Each row comes from the steps of one path. Every step used is in the known rows, and no mark comes twice. Write the path behind each row, first mark first.
Known rows
u-c-p-n: [  2.0  21.3   8.2  18.9   8.0   2.7 -21.0 -15.9 -27.7  -7.9  18.5  15.7
  36.3   6.7 -12.2 -16.8   4.6 -13.0  10.0  10.0  -1.9   9.0  33.8  -5.3
  -3.5   9.0  31.8]
n-z-e-p-u-c: [ -8.0  28.5  11.1  -6.9  29.1  -3.7 -12.3 -20.9  -4.0   2.2  21.5   6.7
  -8.1   7.9  -7.3  -3.4  12.8 -17.7  18.3 -24.1   0.1   8.8  27.6  -0.9
  -3.2   4.0  13.6]
z-e-p-u: [ -3.5  -3.2  11.5  12.8  34.6  -4.1 -10.1 -27.0   7.5   7.7  14.8  12.1
 -26.2  11.6  -5.1   2.7  -0.9 -19.8  20.4 -17.5   1.8  10.0  20.5   3.2
  -1.6   4.4  13.0]
n-z-c: [ -1.5  31.6   8.1  -6.8  16.9  -3.5  -9.4 -23.5   3.8  -5.4   8.1   9.8
  24.7   8.8 -14.4 -26.9  13.6 -14.6  19.0  -9.7   3.6  10.4  35.8  -1.1
  -7.0 -25.6  11.3]
n-z-e-p: [ -5.7  28.5  11.2 -11.2  30.6  -6.1  -6.6 -20.9   5.4   1.4   3.9   9.7
  -5.9  10.5  -8.7  -1.7  11.2 -20.6  18.3 -12.1  -1.4   8.0  31.0   1.5
  -5.2  -5.2  11.0]
c-n-z-e-p: [  5.5  35.7   5.1   2.6  29.4  -4.0  -4.7 -11.1   4.4   0.2  15.6   9.1
 -12.7  11.2  -5.5  -8.3  12.9 -30.2  13.3  -3.8  -4.4   2.3  45.4   2.5
  21.7 -10.7  19.0]
n-z-c-p-u-e: [ -0.6  45.8   8.2  -4.8  15.7  -5.6  -9.4 -17.2   2.4  -3.4  19.6   6.2
  22.4   7.1  -9.5 -14.9  13.2 -10.8  16.3 -22.0   0.9  10.7  27.7  -1.1
  -9.8 -24.3  -6.8]
z-e-c: [ -0.9   1.2   0.5  13.7  23.4  -4.1  -3.4 -32.2  -9.7  -1.1  -6.2  12.9
 -15.9   9.5 -13.5 -29.2  -2.0  -2.9  22.6   4.2  -3.0   7.7  23.0   0.1
  -9.9  -1.2  43.0]
c-n-u: [ 14.1  13.2  -2.5  32.0  11.0   1.7 -11.9 -13.6   4.2  -0.5  16.0  10.0
   5.3   8.4  -6.1 -25.2   5.1 -32.5   6.8 -23.2  -5.9   6.2  50.2   4.0
  16.7   0.6  25.9]
p-u-c-n: [  0.9   8.3   0.9  27.6   6.8   3.9 -24.6 -22.3 -16.0   4.2  48.2   7.4
   8.9   3.9  -6.3 -28.7   6.5 -24.5  12.7 -29.6   2.2  12.0  32.8   0.0
  14.6  20.2  31.7]
c-u-e-p-n: [-21.5  -7.1   4.7  22.2   3.2   0.4 -15.8  -3.0   8.4   5.5  -1.8  13.4
  25.7   8.8  -6.9  -5.3  -0.9 -21.0  11.6 -14.4  25.5  13.0  31.9   4.6
 -11.4   5.5 -17.1]
z-e-p-n-u: [  0.2  -5.9  12.1  17.3  36.6  -1.3  -7.2 -24.9   6.7   5.5  -5.9  12.5
  -6.0  12.9  -7.0   2.6  -1.2 -19.1  15.1 -13.0   1.2   7.8  25.4   2.4
  -7.5   0.4  12.2]
z-e-c-p-n: [  0.1  14.0   0.9  15.2  26.9  -4.7  -0.2 -28.9 -12.7  -3.4 -12.5  12.8
  -5.7   9.1 -12.7 -17.0  -1.7   1.1  19.7   5.1  -3.4   6.8  20.1  -0.6
 -11.6  -3.8  40.4]
p-n-z: [ -0.9  18.5   4.2   2.0  12.7   2.3  -7.6 -22.6  -2.0   1.3 -24.9   7.9
  64.5  10.3 -12.4 -22.7   7.2 -20.6  12.3  -5.7   5.8   9.3  35.7   1.6
  -6.2  -3.2  16.8]
u-e-p: [  4.6  -2.5  13.5   9.6  -0.5  -4.6 -14.1  -8.3  14.2   5.7   7.3  16.6
  11.8  11.1  -4.8   2.7  -1.1 -20.8  10.8   4.9  -2.9  13.3  27.0   0.7
  -5.9  -2.7 -33.8]
z-e-p-u-c: [ -3.7  -3.0  12.1  15.2  35.3  -3.4 -14.1 -24.9  -1.4   6.5  24.6  11.9
 -27.6  10.7  -5.4   0.6   1.0 -18.1  19.4 -16.0   0.8   9.8  20.9   0.5
  -0.8   8.3  17.5]
z-c-n-u: [ 15.7  10.3   4.3  27.7  19.3  -0.4 -10.3 -20.6   5.4  -5.9  20.5  11.9
   7.6   9.2 -11.7 -31.7   8.2 -18.6  15.0 -14.1   1.5   7.4  41.9  -0.5
   8.5 -32.3  18.0]
e-c-u-z: [-17.1 -12.1  -9.6  30.8  -3.9   0.7 -12.6 -10.8 -13.6 -13.1 -17.6   9.5
  22.1   2.2 -21.2 -27.8   2.7  -0.3  27.0  -2.6  14.9  11.9  38.9   5.8
  -8.0   4.0  59.4]
z-c: [  6.1   1.2   8.9  13.6  16.0  -1.3 -12.2 -27.5   5.2  -5.2  10.0  17.3
  19.9  11.5 -15.6 -33.2   1.6 -11.7  20.3   4.6   5.3  11.5  31.8  -2.2
  -5.3 -32.2  18.0]
u-z-c-p: [  0.0  -5.4   7.6  22.9  21.0  -4.1 -25.2  -7.4   0.8  -9.5  -7.0  12.2
  20.9   6.9 -14.9 -15.8  10.4 -14.2  36.0  18.5  -0.5  11.4  46.4   8.5
  -2.8 -31.1  35.7]
n-u: [  5.2  -3.8   0.3  31.2   4.9   2.8 -16.7 -25.3   4.4   0.2   4.2   9.6
  20.0   6.4  -9.4 -26.1  -2.0 -23.2   8.5 -40.0  -3.7  12.7  38.5   2.0
 -13.2  10.5  20.3]
u-c: [  0.1   1.4   7.2  16.4   2.3   1.7 -26.7 -22.0 -21.8  -3.2  28.1  16.7
  20.5   6.7 -13.0 -32.7   3.7 -16.5  13.3   8.8  -2.1  11.1  37.5  -5.2
   0.6  13.2  36.1]

Which path is each row?
[  5.2  25.2   3.0  25.9  13.4   0.8  -6.8 -17.2  -4.6  -5.1 -13.1  10.9
  45.4   8.5  -8.6  -2.7  -2.4 -17.1   5.3 -17.0  -2.1   9.6  33.0   1.6
 -13.6  -1.0  14.0]  c-p-n-u
[  0.1  -0.3   4.2  19.6   0.5   0.2 -21.5 -21.9   4.4  12.6  25.7   9.3
  17.3   6.0  -2.4 -25.1  -0.5 -21.1  14.7 -33.1   2.4  15.8  20.9   2.1
  -6.6  12.0 -13.4]  p-u-e
[ -5.8  41.3   1.9  -7.1  22.9  -5.7  -2.1 -23.9  -8.5  -4.5  -1.5   8.0
  -1.1   7.8 -13.0 -16.3  10.0  -6.1  19.9 -10.2  -4.4   6.9  27.8  -1.5
 -11.7  -6.4  29.4]  n-z-e-c-p
[  6.0  -5.7   1.8  30.2   9.8   6.1 -12.5 -25.1   1.1   2.6 -21.7   8.8
  59.4   9.2 -10.5 -25.5  -1.3 -21.5   8.2 -25.7   4.5  12.0  36.1   2.9
 -11.9   5.6  17.8]  p-n-u
[-23.3  -3.3   0.6  20.8   0.0  -1.5 -19.3  -8.1   6.1   7.1   5.2  13.7
  19.2   8.0  -7.1 -25.7  -1.1 -20.9  13.5 -13.1  23.5  14.5  34.5   3.9
 -14.6   5.9  -9.0]  c-u-e
[-14.8  30.3   0.4  -3.4  21.7  -4.6  -4.7 -22.9  -6.1  -1.8  -1.8   5.5
  -1.7   7.0 -13.6 -23.8  10.5  -7.8  20.3 -17.0   6.4   8.1  30.4   0.6
 -12.2  -1.3  30.4]  n-z-e-c-u
[ -5.1  31.7   2.4  -7.4  20.8  -4.6  -3.3 -26.6  -6.0  -1.7  -2.5   6.9
  -0.6   8.1 -13.1 -23.6  10.4  -7.4  20.6 -11.3  -2.1   7.9  28.6  -0.7
  -9.4  -4.2  30.4]  n-z-e-c
[  4.5  35.5   3.5   5.4  29.9  -1.9  -6.2 -13.8   4.1   2.0  22.8   7.0
 -14.4  10.5  -4.7  -7.3  14.2 -29.7  13.0 -17.3  -3.1   3.4  41.1   2.8
  22.4  -5.5  19.2]  c-n-z-e-p-u
[  0.2  10.9   9.9  15.7  13.0   1.5 -15.2 -11.2  -2.5  -2.7  35.7   7.8
   2.7   6.6  -7.7  14.4   8.2 -25.3  11.5 -28.2   1.3   9.8  32.6   0.1
  14.5  12.8  13.0]  e-p-u-c-n-z
[  1.0  41.5   4.6   6.7  15.7  -1.8  -5.0 -16.3  -5.4  -5.7 -14.0  10.3
  48.6  10.1 -10.7  -0.7   4.1 -17.2   8.8  -2.4  -0.5   8.4  33.4   1.4
  -9.8  -6.5  13.2]  c-p-n-z
[  0.9  21.2   8.4  16.2   5.0  -0.3 -22.4 -15.7 -25.8  -8.6  30.8  17.4
  18.1   6.0 -12.8 -16.1   4.6 -13.7   9.8   8.9  -6.0   9.8  35.2  -5.6
  -3.1  10.0  32.0]  u-c-p
[  5.3  -4.6  13.6  11.5   1.9  -2.5 -12.2  -8.0  12.2   7.2  -3.9  14.8
  31.1  12.4  -5.3   3.5  -0.6 -20.2   9.7   5.8   0.3  12.7  25.6   0.9
  -6.4  -4.2 -34.1]  u-e-p-n
[-27.8 -18.3  -2.1  28.9  10.8   1.6 -27.5  -4.2   1.9  -1.8 -10.4  11.4
  21.4   4.9 -12.5 -23.4   5.0 -23.2  28.9  -6.3  24.1  13.8  49.9  11.6
  -7.3   4.6  37.5]  c-u-z
[ -0.3  18.7   2.7  19.3  17.4   1.4 -23.1 -23.1 -16.4   5.8  49.7   4.2
  -2.2   3.6  -4.8 -26.7  10.9 -21.3  16.3 -34.4   1.6   9.6  29.8  -1.1
  12.8  17.9  30.6]  p-u-c-n-z-e
[  6.1 -14.3   3.8  35.6  16.4   5.6 -18.2 -19.8   1.3  -1.3 -24.5   5.5
  58.4   7.7 -13.1 -25.7   5.6 -17.1  19.7 -18.2   5.0  12.2  40.5   6.9
 -10.0  -8.4  25.8]  p-n-u-z-c
[ -7.3  27.9   9.1  -7.6  31.3  -3.4  -7.8 -22.3   5.2   4.1  11.8   6.0
  -7.3   9.3  -6.9  -2.0  11.1 -19.8  19.1 -26.6   0.0   9.0  28.1   1.6
  -4.9   0.0   8.9]  n-z-e-p-u
[ -1.5  -4.3  12.9  11.7  38.0  -3.2  -6.8 -25.4   6.3   5.3  -7.8  14.3
  -5.8  14.3  -7.6   3.2  -1.1 -18.8  17.8   1.5   2.6   8.1  25.1   2.0
  -4.6  -2.8  13.3]  z-e-p-n
[ 11.3   2.9  -2.6  35.5  13.9   2.8 -19.0  -7.6   4.1  -1.6   8.7   7.9
   5.9   7.3  -7.1 -23.1  10.1 -32.5  15.8 -16.5  -7.0   6.5  56.9   7.9
  18.4  -3.6  35.6]  c-n-u-z
[  5.9   7.6  -2.6  23.4  24.9  -3.4  -2.9 -27.0  -8.5  -0.9   2.7   9.6
 -24.6   9.2 -10.5 -28.3   1.3  -7.5  19.6  -9.0  -5.2   5.4  29.0   1.0
   0.6  -2.1  45.0]  z-e-c-n-u
[ -3.3  -9.1  -2.5  30.8  21.2  -0.2 -22.8 -18.8  -5.6   3.9  12.8   2.6
  -6.0   3.3  -8.6 -23.1   8.0 -16.5  32.6 -24.4   0.9  11.6  33.4   9.4
   8.1   6.6  46.4]  p-u-z-e-c-n
[ -7.1   6.5  11.3   9.9  19.9   0.9  -5.2 -11.4   9.0  -5.7 -10.3  10.3
  38.0  10.6 -12.7  15.2   6.2 -19.6  12.5 -13.2  14.7   9.6  33.0   1.7
  -2.5 -10.7   2.9]  e-p-n-z-c-u
[  8.7  19.8   8.3  23.8  21.1  -1.2  -6.9 -21.4  -0.1  -9.0   1.7  12.4
  35.9  10.5 -14.1 -16.9   2.1  -8.0  12.8 -10.1   4.4   9.8  28.8  -1.8
 -13.7 -32.8  11.1]  z-c-p-n-u
[  5.1   7.5  16.3   5.1   6.6  -3.1 -10.2  -7.5  12.2   3.6  -0.4  12.7
  31.6  11.3  -7.4   2.6   5.6 -15.7  12.2   1.0   2.3  11.2  25.0  -0.8
  -8.2 -16.5 -40.0]  u-e-p-n-z-c
[  6.7  21.8   9.6  14.8  19.3  -4.8  -8.6 -22.0   0.7  -9.4  12.3  17.1
  17.1  10.4 -13.2 -17.4   0.8  -8.0  16.3   4.9   1.4  10.4  30.2  -2.9
  -9.1 -35.4  13.3]  z-c-p
[-29.1 -19.3   2.7  26.5  25.1  -1.3 -24.8  -5.2   4.0   0.8  -7.3  10.9
  -1.9   6.5  -9.4  -8.3   5.7 -21.6  30.6  -7.0  23.9  11.1  44.8  11.8
  -6.7   2.7  32.7]  c-u-z-e-p
[  0.3  -8.7   1.8  31.1  17.8   1.2 -27.0 -16.5   1.5   2.1  19.9   4.3
  13.0   4.8  -9.6 -24.9  10.5 -20.7  30.8 -23.9   5.2  12.8  37.6   9.6
   9.8  -8.4  33.3]  p-u-z-c-n
[ -4.8  -9.4   2.1  21.7  24.6  -5.8 -19.9 -12.5  -7.0  -5.8 -17.7  10.6
  -4.6   6.6 -14.4 -16.3   7.8  -8.0  38.4  17.6  -5.2   9.1  40.3  10.0
  -5.0  -9.1  54.4]  u-z-e-c-p
[ 16.2  11.1   5.1  26.4  16.4  -1.7 -11.2 -16.6   7.7  -2.8  23.8  12.3
   6.3   9.2 -10.2 -32.8   7.6 -16.8  14.2 -11.8   0.2   7.1  38.9  -1.1
   5.8 -34.2   2.6]  z-c-n-u-e
[ -5.5 -14.8   1.1  27.9  11.3   2.1 -28.4 -18.6   1.5   5.1  10.1   5.5
  20.2   3.5  -7.5 -22.4   5.6 -24.1  29.2 -26.1   3.6  16.2  35.8  10.5
   1.7  10.3  34.9]  p-u-z
[  5.8  22.1   9.8  17.9  16.3  -4.5 -11.5 -20.6   1.8  -4.7  24.2  12.7
  14.9   8.7 -10.0 -15.9   2.0  -7.1  16.7 -13.1   3.2  11.7  22.4  -2.0
  -9.6 -29.5  -4.1]  z-c-p-u-e
[  2.6 -17.4   0.0  36.8   9.6   3.6 -27.3 -14.9   4.5  -2.9  -6.4   6.9
  21.4   4.4 -11.0 -22.9   5.9 -23.0  22.5 -29.7  -5.2  14.4  48.8   9.1
 -10.3   4.8  32.9]  n-u-z
[ -0.5  -0.2  -1.8  23.0  -6.2   0.3 -15.6 -22.1  -3.5   7.4  20.4   6.3
  16.9   3.8  -6.2 -27.0   0.0  -9.8  16.9 -32.5   2.2  15.6  17.3   1.1
  -6.6  12.8   0.5]  p-u-e-c
[  4.1  18.5   2.5  28.7  14.8  -0.5 -13.1 -12.7  -4.1  -6.2 -17.7  10.3
  46.1   7.6 -10.1  -1.8   1.3 -17.5  12.5 -12.2  -2.8   9.6  37.7   5.1
 -11.9  -2.4  22.4]  c-p-n-u-z
[  4.6  -8.6  11.4  26.5  11.9   4.1 -11.9 -13.9   1.0  -4.1  -2.7  11.5
  34.8   9.3 -10.8  13.2   1.6 -21.6   7.6 -19.1   2.2  10.9  33.8   0.1
  -1.2   8.7   9.5]  e-p-n-u-c
[  3.1 -15.6  10.7  27.4  16.4   3.3 -12.6  -9.8   9.6  -4.3 -17.6   8.9
  36.3   9.7 -12.1  17.0   2.4 -23.9  14.0 -16.3   2.3  12.0  38.1   5.8
  -1.2   0.6  12.8]  e-p-n-u-z
[ -2.9 -14.9   2.2  28.2  16.5   1.0 -27.6 -19.8   1.1   2.2  15.2   5.8
  18.1   3.8 -10.2 -25.9   7.2 -18.8  32.7 -25.1   5.9  15.8  34.5   7.6
   0.6  -6.2  30.7]  p-u-z-c
[  3.7  19.0   3.8  27.2  24.3  -0.6 -11.1 -15.0  -4.7  -3.9 -16.3   9.4
  33.1   8.6  -8.6  -1.9   2.2 -16.2  13.7 -12.0  -2.7   8.5  35.2   5.1
 -14.2  -4.0  22.5]  c-p-n-u-z-e
[ 15.4  12.2   2.1  29.6   8.5   0.3 -13.3  -6.4   9.3   2.5  20.3   9.9
  -0.7   8.7  -3.3 -11.1   5.3 -31.4   5.1 -22.5  -7.3   7.3  45.7   3.4
  15.8  -2.0  -1.6]  c-n-u-e-p
[-22.1  -5.4   4.8  20.9   1.8  -1.0 -17.1  -3.6   9.2   4.7   6.3  14.6
  13.0   8.5  -5.7  -6.0  -1.6 -22.4  13.0 -14.4  22.9  13.7  33.4   3.3
 -11.9   6.5 -17.0]  c-u-e-p
[  2.3  20.1  -7.1  24.4  -4.4  -1.1  -1.3 -22.7 -17.5 -12.9   0.2  10.3
  18.0   3.4 -16.4 -13.4  -3.4   2.2  15.4 -15.0  -4.4  11.1  22.9  -0.6
  -7.5   5.9  44.3]  e-c-p-u
[  7.6  27.2  -8.9  13.2  -1.7  -1.0   1.6 -15.7 -13.8 -12.9  -2.5   8.4
  13.2   5.1 -18.2 -26.2   7.8  -6.1  15.6  -0.3  -5.3   6.2  39.4   0.1
  11.6  -4.8  50.5]  e-c-n-z
[  7.0  12.4   4.5  20.5   6.0   2.2 -23.2 -13.6 -22.9  -4.3  37.7  15.5
   8.5   7.2 -10.8 -31.6   9.4 -23.8  10.8  11.9  -4.0   6.7  45.8  -4.2
  18.7   7.8  39.8]  u-c-n
[ -7.7 -15.2   2.2  25.4  23.9   0.0 -27.5 -22.8   0.1   8.0  12.3   4.6
   0.5   5.4  -6.0 -22.8   5.9 -21.9  32.5 -26.2   3.2  14.2  32.2   9.7
   0.1   8.9  34.8]  p-u-z-e
[-10.2  18.4   0.7   6.7  21.8   1.2  -3.2 -22.5  -6.8   0.9 -25.1   4.9
  44.4   9.3 -12.5 -23.6   7.7 -10.7  17.6 -11.7  13.5   7.9  29.9   2.0
 -11.9  -1.2  26.2]  p-n-z-e-c-u
[  9.6  10.7  -8.9  23.0  -3.2  -0.3  -0.5 -17.8 -13.1 -12.3  -3.0  12.6
  10.3   6.4 -17.7 -29.2   2.2  -7.0  14.5   6.3  -5.4   6.9  38.6  -0.4
  13.1  -2.6  54.0]  e-c-n
[  6.9  36.9   0.0   4.6  15.0  -1.7  -7.5 -12.5   1.9  -1.3  12.9  10.6
  10.5   9.0  -8.4 -21.8  13.8 -32.1  10.3  -2.9  -4.2   4.4  50.9   2.6
  21.4  -8.4  24.6]  c-n-z
[ -3.1  18.3   2.4  24.1  13.3  -1.8 -19.5 -13.2  -4.5  -2.9   9.1   8.8
  17.9   5.1  -7.6  -0.3   2.1 -19.2  20.7 -17.1  -2.5  12.8  33.4   7.5
  -4.3   2.8  26.0]  c-p-u-z
[-10.4  -2.4   9.9  19.9  13.3  -2.9 -14.1 -11.7   9.5  -2.6  16.4  13.9
  12.4  10.5 -12.5 -19.0   2.5 -10.9  18.9  -8.4  21.4  12.9  29.6   0.2
 -11.1 -28.5 -10.6]  z-c-u-e-p
[ 15.4  14.2  -0.9  30.4   6.8   1.4 -13.5  -9.6   6.4   3.6  19.4  10.7
   4.3   8.7  -2.4 -24.6   5.8 -30.2   6.3 -21.3  -7.9   6.6  45.7   2.7
  12.4  -0.8   3.2]  c-n-u-e
[ -4.3  18.7   3.1  23.2  22.3  -3.1 -18.1 -16.7  -4.4  -0.8  10.5   8.4
   4.6   5.6  -5.9  -0.2   2.0 -18.1  22.4 -16.7  -2.7  11.3  30.2   7.6
  -5.7   2.2  26.1]  c-p-u-z-e
[ -4.7 -19.4   0.9  21.8  23.8  -4.5 -21.6 -14.1  -6.4  -3.5 -19.6  10.2
  -4.4   6.1 -14.5 -24.4   8.0  -9.1  40.1  18.2  -4.1  10.1  41.1  10.0
  -3.7  -7.7  56.7]  u-z-e-c
